What can hang from each mark:
q579: q611
q627: q195
q14: q195
q8: q611
q195: q194 q611 q627
q194: q195
q959: q611
q611: q8 q195 q427 q579 q959

Every row comes from one small tree of marks. The marks that hang from a mark follow it in brackets, in the order of their numbers. Every link used is in the known rows. Which tree was each row made from?
Known rows:
q959(q611(q195 q427 q579)): [-1.31  0.88  1.72  3.58  2.21  2.87  2.14 -5.55  2.18  1.50  1.21  0.29
 -0.79  1.80  0.29  3.18 -5.86 -0.55 -2.92  1.44 -3.15]
q627(q195(q611(q427 q959))): [-0.99 -1.10  2.12  4.24  2.76  3.55  0.81 -2.39 -0.08  0.51  1.54 -0.61
 -1.18  0.36 -0.43  2.18 -5.76  0.73 -2.12  0.66 -0.70]
q194(q195(q611)): [-2.53  0.42  3.14  2.59  1.26  3.92  1.02 -2.69  0.56  2.01  2.26 -1.25
 -2.75 -1.42 -3.23  2.04 -4.84  0.66  0.18  0.64 -0.13]
q959(q611(q8 q195(q194 q627) q427 q579)): [-1.74  1.41  4.06  2.10  1.85  3.47 -0.77 -6.94  2.58  3.23  1.07  0.08
  0.46  1.68 -0.63  5.10 -5.74  0.11 -3.29  1.67 -4.88]
q194(q195(q611(q8 q427 q579 q959) q627)): [-0.84 -1.17  5.67  3.09  2.87  4.93 -0.62 -5.95  0.70  1.56  3.38  1.38
 -0.62  1.42 -1.73  5.12 -6.73  2.41 -3.76  1.11 -3.17]
q611(q195): [-0.30  1.10  1.50  1.58  0.78  2.86  1.96 -3.28  1.74  0.87  1.94 -0.70
 -0.74 -0.06 -0.99  0.93 -4.64 -0.54  0.29  1.09 -0.12]
q579(q611(q8 q427)): [-1.75  2.08  2.19  3.14  0.50  3.09  2.20 -1.55 -0.91  3.55  1.56 -0.64
 -2.34  0.41 -1.98  2.88 -7.55 -1.54 -1.06  0.05 -1.55]
q579(q611(q8 q195 q427 q959)): [ 1.64  0.51  3.24  1.24  2.40  3.26  2.29 -2.48  0.79  2.22  2.78 -0.81
  0.13  1.13 -1.34  3.65 -8.06 -1.31 -1.86  1.30 -1.39]
q579(q611(q8 q427 q959)): [ 0.53  0.74  2.72  2.18  1.82  3.28  1.78 -1.60 -1.02  2.65  2.15 -0.27
 -0.90  0.76 -1.55  3.64 -8.04 -0.86 -1.49 -0.58 -0.87]
q579(q611(q959)): [ 0.16  0.15  1.21  2.18  0.53  3.45  2.51 -1.59 -0.58  1.50  2.97 -0.81
 -0.82 -0.30 -1.23  1.77 -6.17 -1.09  0.80 -1.27  0.48]
q8(q611(q427 q579 q959)): [ 1.27  0.86  2.15  4.26  2.62  2.96  0.98 -4.91  0.71 -0.17  1.79  1.80
 -1.53 -0.31 -1.17  4.56 -6.63  0.52 -2.40  0.64 -0.91]
q14(q195(q194 q611(q8 q427 q959) q627)): [-0.89 -0.90  4.40  1.69  1.90  3.55 -2.51 -3.73  0.06  2.26  1.40 -0.88
  1.91  0.24 -3.03  3.36 -6.46  0.80 -2.41  0.72 -1.23]
q579(q611(q8 q195 q427)): [-0.58  2.04  2.61  2.08  1.09  3.16  2.67 -2.33  0.87  2.88  2.01 -1.22
 -1.34  0.63 -1.69  2.92 -7.51 -1.93 -1.45  1.80 -1.85]
q579(q611): [-1.89  1.65  0.74  3.02 -0.49  3.06  2.92 -1.32 -0.70  2.22  1.90 -1.17
 -2.28 -0.78 -1.68  1.20 -5.64 -1.85  1.05 -0.60 -0.04]
q959(q611(q8 q195 q427 q579)): [-1.53  1.73  3.04  2.31  1.90  3.63  1.43 -4.87  1.92  2.68  0.28 -0.03
  0.02  1.97 -0.51  4.48 -6.92 -0.53 -3.32  1.58 -3.46]
q14(q195(q194 q611 q627)): [-3.41  0.21  2.40  2.48 -0.36  3.49 -1.09 -3.34  0.32  1.87  1.09 -1.57
  0.63 -1.13 -3.41  1.08 -4.18  0.11  0.40  0.71 -0.49]
q195(q194 q611(q8 q579 q959) q627): [-1.74 -0.61  5.99  1.97  0.25  5.00 -1.22 -4.88  0.81  2.44  1.15  0.11
  1.33  0.01 -1.71  5.26 -5.47  0.22 -1.56 -0.19 -2.47]
q611(q8 q195(q194 q627) q427 q579 q959): [ 1.26 -0.36  5.45  1.77  2.02  3.25 -1.38 -7.32  2.03  1.88  2.48  1.71
  0.66  1.63 -0.24  4.93 -5.85  0.43 -3.27  1.95 -3.34]
q579(q611(q195(q194) q427)): [-0.60  1.50  2.47  2.96  0.69  2.22  2.03 -3.62  1.50  2.76  2.57 -1.07
 -2.60 -0.50 -2.13  2.74 -5.68 -2.61 -0.93  1.93 -1.95]
q627(q195(q611(q427))): [-3.06  0.48  1.70  5.32  1.56  3.32  1.28 -2.07 -0.18  1.12  0.91 -0.98
 -2.60  0.16 -1.23  1.34 -5.30  0.01 -1.64  1.27 -1.34]
q579(q611(q8 q195(q194) q427 q959)): [ 1.36  0.78  4.36  1.32  1.83  3.01  0.89 -3.17  0.93  3.31  2.44 -1.19
 -0.35  0.00 -2.14  4.71 -7.39 -1.99 -2.04  1.36 -1.52]
q14(q195(q194)): [-1.94  1.97  1.16  2.15 -0.54  1.92 -0.85 -2.33 -0.58  2.52  0.62 -0.99
 -1.05 -1.32 -3.10  0.77 -4.29 -0.87  0.45  0.52  1.01]

Write each row's tree:
[ 0.40  1.16  1.12  3.05  2.56  2.95  0.98 -5.89  2.72 -0.69  2.81  0.30
 -0.49 -0.43 -1.81  2.56 -5.71  1.37 -1.03  2.41 -1.65]  q8(q611(q195(q627) q427))
[-1.16  2.14  3.18  0.92  2.01  2.59 -0.18 -3.66  1.91  3.73  0.37 -1.85
 -0.47  0.31 -2.30  4.34 -6.45 -0.78 -2.47  1.29 -2.78]  q959(q611(q8 q195(q194) q427))
[-0.66 -2.13  4.49  4.08  2.94  4.27  0.14 -6.99  1.08  0.35  4.13  1.85
 -1.45  1.10 -1.33  3.73 -5.45  2.36 -2.97  1.03 -2.64]  q194(q195(q611(q427 q579 q959) q627))
[-3.50  0.81  2.68  1.49 -0.04  4.63 -0.44 -2.12 -0.22  1.90  0.63 -1.53
  1.85 -0.07 -2.90  1.37 -5.83  0.76 -0.05  0.56 -0.48]  q14(q195(q611(q8) q627))
[-0.23  0.24  2.61  2.72  1.31  2.14 -0.34 -6.34  2.27  1.24  2.95  0.36
 -0.98  0.52 -1.11  2.22 -4.24  0.21 -1.32  1.95 -2.50]  q611(q195(q194 q627) q427)
[ 1.77  0.18  4.46  2.09  2.65  3.32  1.00 -5.14  1.50  1.46  1.83  1.58
  0.17  1.93  0.09  4.37 -6.92 -0.11 -3.55  1.78 -2.09]  q611(q8 q195 q427 q579 q959)
[-2.95  2.41  2.58  2.14  0.40  3.89  0.87 -2.96 -0.16  3.26 -0.40 -0.60
 -0.23  0.90 -0.75  3.87 -6.16 -0.34 -1.45 -0.87 -2.27]  q959(q611(q8 q579))
[-1.70  0.34  5.56  4.18  1.64  3.98 -1.03 -3.40 -0.17  2.88  0.27 -0.04
 -1.12  0.27 -1.32  5.45 -6.32 -0.57 -3.78  1.45 -2.57]  q627(q195(q194 q611(q8 q427 q579 q959)))
[ 2.93  0.57  1.73  2.01  3.65  2.75  1.25 -4.03  2.16 -0.91  2.91  0.04
 -0.36 -0.84 -1.83  3.57 -6.82  0.76 -1.65  1.82 -0.25]  q8(q611(q195 q427 q959))
[ 2.20  0.44  3.54  3.08  2.75  3.16 -0.83 -8.10  2.98 -0.44  3.11  1.74
  0.30 -0.39 -1.18  5.25 -5.60  0.81 -2.52  2.33 -2.85]  q8(q611(q195(q194 q627) q427 q579 q959))
[ 1.47 -1.17  4.09  3.04  2.07  2.72 -0.63 -8.02  2.45  0.57  3.16  2.12
 -0.02  1.39  0.39  3.75 -4.71  0.47 -2.69  1.77 -3.16]  q611(q195(q194 q627) q427 q579 q959)
[-2.38 -0.95  2.93  3.93  2.42  3.62  0.36 -5.21  1.00  1.01  3.63  0.12
 -2.59  0.16 -2.78  2.12 -5.03  2.16 -1.63  1.14 -2.21]  q194(q195(q611(q427) q627))
[-0.81  2.31  1.64  5.20  1.39  3.01  1.54 -4.82  0.50  0.42  1.21  1.66
 -2.90 -0.56 -1.73  3.86 -6.23 -0.03 -1.92  1.21 -1.33]  q8(q611(q427 q579))
[-1.34 -1.07  3.41  3.07  0.89  4.57  1.86 -3.32  0.60  0.74  1.39  0.47
 -0.12  0.09 -0.88  3.12 -5.48 -0.43 -1.32 -0.32 -0.75]  q195(q611(q579 q959))
[-0.32 -1.42  4.64  1.77  3.39  4.45 -1.03 -4.46  0.66  1.54  3.55 -0.05
 -0.49  0.66 -2.54  4.07 -6.75  2.83 -2.49  0.60 -2.06]  q194(q195(q611(q8 q427 q959) q627))
[ 2.61  0.06  2.56  1.80  3.16  2.77 -1.09 -6.52  2.92 -0.47  3.36  0.33
  0.54 -1.25 -2.29  4.20 -5.63  1.21 -1.52  2.19 -1.39]  q8(q611(q195(q194 q627) q427 q959))
[-3.81  0.04  2.02  3.75 -0.29  4.40  0.54 -4.57  0.26  0.69  1.28  0.24
  0.82  0.48 -1.61  1.09 -4.61  0.22 -0.46  1.08 -1.20]  q14(q195(q611(q579) q627))
[-1.48  1.75  1.64  0.94  1.01  2.65  0.61 -3.63  2.43  2.52  0.79 -2.45
 -0.18 -0.86 -1.80  2.75 -4.40 -0.81 -0.41  0.50 -1.44]  q959(q611(q195(q194)))
[-0.54  0.94  2.74  0.62  0.39  3.51  0.50 -4.06  1.66  1.49  1.95 -0.43
  0.90  0.61 -0.78  1.82 -5.34  0.83  0.15  1.33 -1.47]  q611(q8 q195(q627))
[-3.28 -0.14  1.20  2.41 -0.02  3.99  0.19 -2.81  0.00  0.57  1.44 -1.06
  1.03 -0.39 -2.54  0.09 -4.61  0.75  0.60  0.55 -0.02]  q14(q195(q611 q627))
[ 1.73 -0.48  4.36  0.73  2.67  2.84 -1.77 -5.62  1.81  1.83  2.65  0.22
  0.96  1.04 -1.05  3.99 -6.19  0.78 -2.38  1.31 -2.37]  q611(q8 q195(q194 q627) q427 q959)
[-1.06 -0.81  5.59  1.61  1.63  5.40 -0.79 -5.21  0.88  1.68  2.83  0.55
  0.45  0.50 -1.79  4.69 -5.99  1.96 -1.79  0.61 -1.95]  q194(q195(q611(q8 q579 q959) q627))
